What can hang from each mark
L: B N R T
B: L
T: L U
Z: L U
R: L U
U: R T Z
Y: L U

Every row comes from one small tree of marks. The marks that hang from a mark follow it in brackets, in alphabetical order. Every link used is in the known rows. Which tree was each row made from?
Known rows
Y(U(Z)): [-0.11 -1.62 -0.92  0.41  0.81  1.94  0.04  0.20  1.29  3.69 -0.05  0.72
  2.10 -0.67  0.73  1.39 -3.28 -1.16 -1.65 -1.45 -1.42 -0.76  0.81 -1.54
 -2.61]
L(B N T(U(R Z))): [-0.25 -1.28 -2.89 -1.65  1.84 -0.81  0.34 -3.97  0.12  2.66  1.91  0.36
 -1.13 -0.17  2.13 -3.33 -5.38 -0.86 -0.36 -0.17  1.42 -1.39  0.78 -1.06
 -2.28]
L(N R T): [-0.35  0.58 -0.55 -1.23  1.87 -3.15  0.41 -3.33  0.45  2.90  1.23  1.23
 -1.63  0.10  1.61 -2.52 -4.28 -0.84 -1.74  0.31  1.25 -1.47  1.03  0.44
 -2.65]
B(L(R(U))): [-0.78 -0.76 -0.64 -1.46  0.56  0.24  0.60  0.20  2.03  3.21  1.85  0.98
  0.76 -1.32  1.22  0.40 -4.57 -1.72 -2.38 -0.04  0.09 -1.41  1.15 -2.28
 -1.64]
Y(L(N)): [ 0.08  0.33 -3.19 -0.59  1.26 -1.27  1.15 -1.00  1.64  3.03  0.54 -0.16
 -0.10  0.69  0.57  0.53 -4.80 -0.94 -1.77  0.27  0.08 -1.88  1.69 -0.07
 -2.51]
B(L(N R T)): [-0.86 -0.16 -1.58 -2.05  1.61 -2.29  0.69 -1.92  1.02  2.64  2.43  0.97
 -0.72 -0.41  1.74 -1.63 -5.87 -1.85 -2.95  0.65  0.84 -1.09  0.98  0.14
 -2.64]
T(L U): [-0.07 -3.33 -0.68 -1.21  2.07  0.80 -2.10 -0.91  2.18  4.33  1.85  0.08
  1.50 -1.10  1.72  0.69 -5.19 -2.22 -1.57  0.28  0.43 -2.27  1.57 -0.57
 -2.16]
B(L(N R(U(Z)) T)): [-1.21 -0.06 -1.78 -2.00  1.48 -1.18  0.71 -1.00  0.75  3.02  1.79  0.78
 -0.02 -0.49  1.89 -2.02 -6.62 -1.45 -3.50  0.77  0.89 -1.11  0.93 -1.48
 -2.26]
B(L): [-0.55 -1.67 -1.04 -1.24  0.68  0.22  0.65 -0.03  1.83  3.26  1.57  0.33
  0.94 -0.98  1.13  0.43 -4.79 -2.24 -2.38  0.30 -0.63 -1.08  1.34 -0.95
 -2.47]
Y(L(B N R(U) T)): [-1.11  0.97 -3.78 -0.56  1.54 -1.73  1.12 -2.07  1.67  2.74  1.56  1.75
 -0.78  0.43  1.19 -1.72 -4.88 -0.63 -1.14 -0.48  1.32 -1.81  0.96 -1.52
 -1.68]
Y(L(B N R T(U))): [-0.95  0.01 -3.88 -1.47  1.93 -1.62  0.79 -2.95  1.78  2.62  2.51  1.87
 -0.95  0.58  1.53 -1.27 -4.65 -0.81 -0.62 -0.57  1.49 -1.80  0.89 -0.82
 -1.33]
Y(U(R Z)): [ 0.72 -1.39 -1.25 -0.07  0.71  1.33  0.60 -0.34  1.45  2.94  0.87  0.20
  1.20 -0.70  0.35  1.89 -3.17 -0.84 -0.46 -2.00 -1.21 -0.91  1.29 -1.24
 -3.00]
U(Z(L)): [ 0.33 -1.95 -1.16 -0.93  1.19 -0.31  1.53 -0.22  0.65  4.14  0.39  1.06
 -0.13 -0.22  1.15 -0.04 -4.20 -0.01 -2.22  0.48 -0.55  0.13  0.82 -1.56
 -2.45]
Z(L(N) U(T)): [-0.02 -0.43 -2.89  0.35  2.28 -3.19  0.42 -1.39  0.85  3.93  1.83  0.45
 -1.45 -0.23  0.33 -2.09 -6.48 -0.94 -3.28  0.85 -0.59  0.27  1.81  1.02
 -3.19]
R(L(B N T)): [-1.16 -1.19 -2.08 -0.52  1.94 -2.09 -0.25 -2.76  1.25  2.64  1.49 -0.06
  0.24  0.75  1.60 -3.36 -4.50 -1.67 -2.28  0.12  0.26 -1.02  0.11 -0.35
 -3.08]
R(U): [-0.45 -0.86 -0.46  0.47  0.49  1.05 -0.56 -0.10  1.60  4.45 -0.08 -0.30
  1.47 -0.96  1.01 -0.29 -3.95 -1.54 -1.51 -0.07 -0.51 -2.20  1.69 -2.68
 -2.04]
U(R Z(L)): [ 1.36 -1.65 -1.63 -1.55  1.09 -1.09  2.25 -0.90  0.86  3.17  1.56  0.43
 -1.33 -0.32  0.65  0.59 -4.10  0.36 -0.77 -0.24 -0.29  0.02  1.32 -1.36
 -2.93]
Y(L): [-0.12 -0.67 -2.30 -0.29  1.05 -0.27  1.22 -0.24  2.53  3.27  0.86  0.63
  0.63  0.41  0.35  1.60 -3.65 -1.02 -0.97 -0.34 -0.61 -1.47  1.82 -0.75
 -2.20]
U(R(L(N T))): [ 0.33 -0.84 -1.63 -1.16  1.77 -2.77  0.33 -2.72  1.53  2.20  2.33 -1.13
 -0.68  0.63  0.79 -1.26 -4.47 -1.45 -1.07 -0.19  0.08 -1.46  1.41  0.30
 -3.77]
Z(U(T(L(R)))): [-0.01 -1.25  0.07  0.25  2.24 -1.53 -0.06 -0.39  2.28  3.11  1.49  1.64
 -0.01 -1.04  0.08 -0.59 -4.69 -1.05 -2.10 -0.18 -0.43  0.14  1.73  0.68
 -2.88]
L(B R(U(Z)) T): [-1.31 -0.67 -0.55 -0.56  1.16 -0.03  0.94 -1.76  1.04  3.16  0.97  2.94
 -0.12 -0.83  1.72 -2.77 -3.32 -0.16 -0.65 -0.95  0.97 -0.62  0.18 -3.21
 -1.33]
Y(L(B) U(R T Z)): [-0.13 -0.46 -4.33  0.31  1.23  0.44  2.90 -0.12  2.78  1.49  1.06  1.01
  0.05  0.80 -0.06  1.15 -3.70  0.00  0.32 -2.23 -1.15 -0.20  1.35 -0.80
 -2.91]

Write each row's tree
[-1.29  0.03 -5.43  0.68  1.70 -0.34  0.09 -1.78  1.86  3.01  1.70  1.02
  0.84  0.65  0.88 -0.37 -5.18 -1.75 -1.32 -1.60 -0.24 -1.65  1.07 -0.17
 -2.77]  Y(L(B N T) U)
[ 0.02 -0.29 -1.12 -0.81  1.56 -1.11 -0.64 -1.41  1.14  3.14  0.76  1.17
 -0.50 -1.35  1.56 -1.61 -5.02 -0.80 -1.92  0.20  1.79 -2.13  0.46 -1.28
 -2.24]  T(L(B N R(U)))
[ 0.75 -1.96 -0.97 -1.53  0.89 -0.26  2.00 -1.04  1.55  1.67  1.29  0.25
 -0.01  0.03  0.63 -0.22 -2.84  0.08 -0.43 -1.00 -0.29 -0.02  0.23 -2.05
 -2.83]  U(R(L(B)) Z)
[-1.35 -1.94 -1.16 -2.30  1.61 -0.48 -0.05 -1.51  2.06  3.19  3.50  1.56
  0.50 -0.74  1.90 -0.38 -5.17 -2.31 -1.98 -0.05  0.45 -1.14  1.24 -0.98
 -1.68]  B(L(R T(U)))
[ 0.39 -0.39 -0.45 -1.29  1.82 -1.01 -0.38 -0.52  0.92  3.44  0.24  0.56
 -0.08 -0.91  1.48 -0.84 -5.57 -0.50 -2.86  0.73  1.45 -1.85  0.78 -0.96
 -2.58]  T(L(N R(U(Z))))
[-0.48 -1.50 -2.67  0.83  1.82 -1.83  0.81 -1.08  1.60  3.80  2.22  2.04
 -1.02 -0.83  0.27 -1.96 -4.90 -0.75 -1.80 -0.28 -0.86  0.98  1.24 -0.32
 -2.51]  Z(L(B) U(T))
[-1.48 -0.60 -2.06 -0.04  1.90 -1.37 -1.46 -1.40  1.52  3.80  1.02 -1.38
  1.53  0.78  1.53 -2.91 -5.93 -2.23 -3.40  0.65 -0.03 -2.11  0.99 -1.43
 -2.94]  R(L(N T) U)
[ 0.93 -0.93 -2.65 -1.74  1.78 -2.51  1.96 -2.22  0.10  3.08  1.86  0.11
 -2.04  0.25  1.11 -1.29 -5.64  0.13 -1.42  0.35  0.40 -0.16  1.38 -0.33
 -3.49]  U(R Z(L(N T)))
[-1.27 -2.08 -2.38 -1.32  2.18 -0.87 -0.53 -2.72  1.07  2.79  1.78  0.02
  0.82  0.73  2.11 -3.22 -5.05 -1.53 -2.32  0.14  0.54 -0.91 -0.13 -1.20
 -2.34]  R(L(B N T(U(Z))))
[-0.58 -0.30 -2.35  0.11  1.29 -0.62  1.56 -0.30  0.80  3.73 -0.64  0.03
 -0.68  0.12  1.42 -3.00 -5.61  0.00 -2.48  1.00 -0.11 -0.49  1.03 -2.06
 -2.44]  R(U(T Z(L(B N))))
[-0.09 -0.07 -3.88  0.65  1.38 -0.58  1.68 -0.26  3.42  2.16  1.63 -0.17
  0.20  0.98 -0.38  2.11 -3.90 -1.12  0.01 -1.91 -1.53 -1.23  2.49  0.58
 -3.37]  Y(L U(R T))
[-0.91 -2.66 -0.79 -1.11  1.88  0.52 -0.48 -1.92  1.21  4.19  1.48  0.79
  1.09 -0.10  1.96 -1.26 -4.68 -1.55 -1.28  0.09 -0.05 -0.95  1.35 -1.18
 -2.01]  L(T(U(Z)))
[-0.16 -0.48 -2.53  0.50  1.43 -1.12  0.62 -1.60  2.27  1.72  1.36 -0.84
 -0.05  0.50  0.46 -0.72 -3.64 -1.43 -0.73 -1.57 -1.10 -1.06  1.11  0.42
 -3.79]  Y(U(R(L(B N)) T))
[-1.45 -0.37 -3.80  0.35  1.48 -0.08  0.61 -1.27  2.76  2.75  2.47  2.97
  0.91  0.18  0.66  0.89 -3.24 -1.24 -0.27 -2.66 -0.26 -1.13  0.83 -1.06
 -1.91]  Y(L(B R T) U)
[ 0.60 -0.26 -3.79  0.00  1.97 -3.49  1.33 -2.43  0.92  2.76  2.87  0.77
 -2.76 -0.62  0.16 -2.45 -5.92 -0.39 -1.34 -0.18  0.05  0.41  1.59  0.60
 -3.22]  Z(L(B N) U(R T))
[-1.16 -1.19 -3.89  0.35  1.73  0.98  0.65  0.11  2.33  3.53  1.23  1.34
  2.17  0.85  0.61  1.53 -4.80 -1.27 -1.66 -1.62 -1.26 -0.59  1.39 -0.89
 -2.72]  Y(L(T) U(Z))
[ 0.31  0.73 -0.71 -1.13  0.75 -1.73  1.20 -2.87  0.36  2.10  0.56  1.78
 -1.87 -0.88  1.36 -2.06 -2.67 -0.07 -0.76 -0.45  1.52 -1.47 -0.05 -1.14
 -1.70]  L(B N R)
[ 0.73 -3.14 -1.11 -1.75  1.99  0.17 -1.52 -1.48  2.32  3.60  2.77 -0.43
  0.55 -1.21  1.34  1.24 -5.10 -1.87 -0.35 -0.24  0.67 -2.42  2.00 -0.46
 -2.59]  T(L U(R))
[-0.32 -0.07  0.76 -0.58  0.97 -0.31  1.70 -0.14  1.57  3.01 -0.43  1.36
 -0.35 -0.33  1.02 -1.06 -3.05  0.26 -1.41 -0.05  0.06 -0.67  1.07 -2.17
 -1.73]  L(R(U(T Z)))
[ 0.23 -1.26 -1.25 -0.28  1.63 -1.88 -0.03 -0.89  1.41  4.30  3.06  2.65
 -0.53 -1.43  0.10  0.51 -4.24 -0.73 -2.15 -0.67 -0.23  0.28  1.19 -0.97
 -1.84]  Z(L(R) U)
[-1.43 -1.46 -1.22  0.15  1.27  0.39  1.10  0.34  2.20  2.66 -0.40 -0.07
  1.38  0.68  1.24 -2.80 -4.07 -0.51 -2.36  0.07 -0.76 -0.17  0.17 -2.88
 -2.29]  R(L(B) U(T Z))
[-0.80  0.83 -3.09 -1.06  1.82 -1.67  1.36 -1.17  1.45  3.02  1.05  1.16
 -0.36  0.95  1.12 -0.89 -5.50 -0.28 -2.09  0.09  0.95 -1.53  1.38 -1.25
 -1.97]  Y(L(N R(U(Z)) T))
[-1.44 -2.23 -1.29 -0.25  1.69 -1.11 -0.16 -1.94  2.05  2.94  1.76  0.78
  0.99  0.47  1.33 -2.34 -3.41 -1.73 -1.53 -0.50 -0.42 -0.62  0.21 -1.00
 -2.74]  R(L(B T))
[ 0.61 -0.55 -1.24 -1.66  1.38 -1.73  1.84 -1.07  0.05  3.49  0.50  1.29
 -1.35 -0.12  1.33 -0.78 -4.40  0.52 -2.57  0.64  0.54 -0.07  0.45 -1.20
 -2.25]  U(Z(L(N R)))
